Known rows, with every step that occurs:
timu -> nebo -> giruv -> norar -> mokifi: [-3.21 -2.43 -0.73  2.71 -0.74  1.53  0.30 -0.49  0.71 -1.97 -1.11 -0.50
 -4.37 -3.36  0.99]
norar -> giruv: [ 0.64  0.31 -0.60  2.08 -1.33  0.32  0.48 -1.67  0.97 -1.40 -1.00  0.05
 -3.27 -2.76  1.97]
nebo -> tinos: [-0.34  1.07  0.66 -0.83  0.19  0.55 -2.37  0.53 -1.15  0.63  0.74  1.02
  0.01 -2.49  1.16]
tinos -> norar: [ 0.78 -0.64 -0.18  0.32 -0.61 -2.89  1.14 -1.23 -0.43 -2.15 -1.06 -1.25
 -2.02  0.31 -0.07]
nebo -> mokifi -> norar: [-2.91 -0.57  0.77 -2.58 -1.09 -0.54 -1.17  0.03 -0.04  0.25 -0.85 -0.58
 -2.79 -2.29  3.67]
mokifi -> norar -> giruv -> nebo: [-0.98 -1.46  0.94  1.17 -0.04 -2.63  2.23 -1.68  1.12 -1.58 -1.89 -1.52
 -4.65 -3.17  3.20]
mokifi -> norar -> giruv: [-0.75 -0.58  0.53 -0.18 -0.78 -2.79  0.83 -1.53  1.59 -0.82 -2.21 -0.57
 -3.91 -1.83  2.68]
timu -> nebo -> tinos -> norar -> mokifi: [-2.14 -0.16  0.87  1.13 -0.94  0.69 -1.11  0.18 -2.27 -1.86 -0.16 -0.79
 -4.77 -3.87  1.54]
giruv -> norar: [-1.56 -2.26 -0.19  1.69  1.14 -2.46  1.15 -1.98  0.92 -0.38 -1.03 -1.41
 -0.64 -1.27  0.02]
mokifi -> norar: [-1.21 -0.79  0.95 -1.71  0.13 -3.04  0.44 -0.27  0.92  0.14 -1.49 -0.62
 -1.60  0.14  1.31]
timu -> nebo -> tinos: [-2.53 -0.06  0.90  0.99  0.09  1.58 -1.52  1.23 -1.95  0.11  0.67 -0.32
 -3.77 -3.02  0.80]
norar -> giruv -> nebo -> timu: [-0.19 -1.87 -0.37  4.60 -1.06  0.70  2.85 -2.20  0.49 -2.38 -0.74 -1.44
 -4.85 -6.44  2.22]
norar -> giruv -> nebo -> mokifi: [-0.69 -1.03 -0.01  3.33 -0.79  1.27  1.79 -1.87 -0.06 -2.40 -0.47 -1.41
 -5.13 -5.84  4.00]
tinos -> nebo: [ 2.66  0.27  0.48  1.81  1.51 -1.54  1.32 -2.10 -1.33 -2.17  0.93  0.75
 -2.46  0.73 -1.86]
giruv -> nebo -> mokifi: [-1.87 -1.92  0.81  1.76  0.79  1.41  1.88 -0.19 -1.49 -1.41  0.77 -2.12
 -2.66 -4.44  2.91]
tinos -> nebo -> mokifi -> norar -> giruv: [ 0.89 -0.01  0.77  0.72  0.29 -1.88  0.66 -2.71 -1.10 -2.42  0.03  0.39
 -5.52 -1.81  1.39]

Rows:
[ 0.50  0.77  0.25  0.46 -0.88 -1.36 -1.36 -1.17 -0.93 -1.57 -0.47  0.20
 -2.98 -3.70  2.09] | nebo -> tinos -> norar -> giruv
[-4.17 -1.05  0.71  0.47 -1.18  0.97 -0.47  0.34 -0.87 -0.63 -0.76 -1.40
 -6.89 -3.81  3.16] | timu -> nebo -> mokifi -> norar -> giruv
[-1.26 -2.40 -1.69  1.67 -1.07  0.45  0.28 -2.00  2.66 -2.35 -1.78  0.71
 -0.81 -2.98  1.46] | nebo -> giruv -> norar -> mokifi
[-1.18 -3.12  0.30  3.61  0.34  0.54  3.38 -0.75 -0.71 -1.43  0.37 -2.10
 -2.17 -5.27  0.29] | giruv -> nebo -> timu
[-3.78 -0.83  0.51  0.54 -0.76  2.33 -0.89  1.10 -1.67 -0.21  0.31 -1.12
 -4.99 -2.93  1.87] | timu -> nebo -> mokifi
[-1.93 -0.28  0.62  1.89 -0.65  0.28 -0.77  0.11 -1.82 -1.46 -0.19 -0.84
 -5.91 -3.83  1.41] | timu -> nebo -> tinos -> norar -> giruv
[-2.64 -0.44  0.45 -1.56 -1.77 -0.44 -0.86 -0.82  0.42 -0.45 -1.36 -0.56
 -4.40 -3.66  4.65] | nebo -> mokifi -> norar -> giruv
[ 0.22  0.59  0.54 -0.52 -0.31 -1.48 -1.57 -0.36 -1.40 -0.91  0.00  0.16
 -1.39 -2.35  1.12] | nebo -> tinos -> norar
[-1.24 -2.66 -1.77  1.71 -0.03 -0.28  0.51 -1.30  2.80 -1.05 -1.37  0.56
 -0.84 -1.67  0.34] | nebo -> giruv -> norar
[ 1.86 -1.41 -0.68  2.97  0.74 -1.21  1.52 -3.51  0.51 -3.82 -0.32  1.29
 -2.97 -1.35 -0.80] | tinos -> nebo -> giruv -> norar -> mokifi
[-0.31 -1.31  1.28  2.32  0.67 -0.22  1.67 -1.13 -2.10 -3.06  0.38 -1.76
 -2.41 -5.36  2.55] | giruv -> nebo -> tinos -> norar -> mokifi
[-1.10 -1.16  1.15  0.88  0.04 -2.43  1.43 -1.46  0.72 -1.34 -1.64 -1.16
 -4.59 -4.05  3.57] | mokifi -> norar -> giruv -> nebo -> tinos
[-2.50 -2.29  1.29  0.91  0.80 -0.07  2.11 -0.36 -1.04 -1.33  0.03 -2.39
 -3.50 -4.44  3.60] | giruv -> nebo -> mokifi -> norar
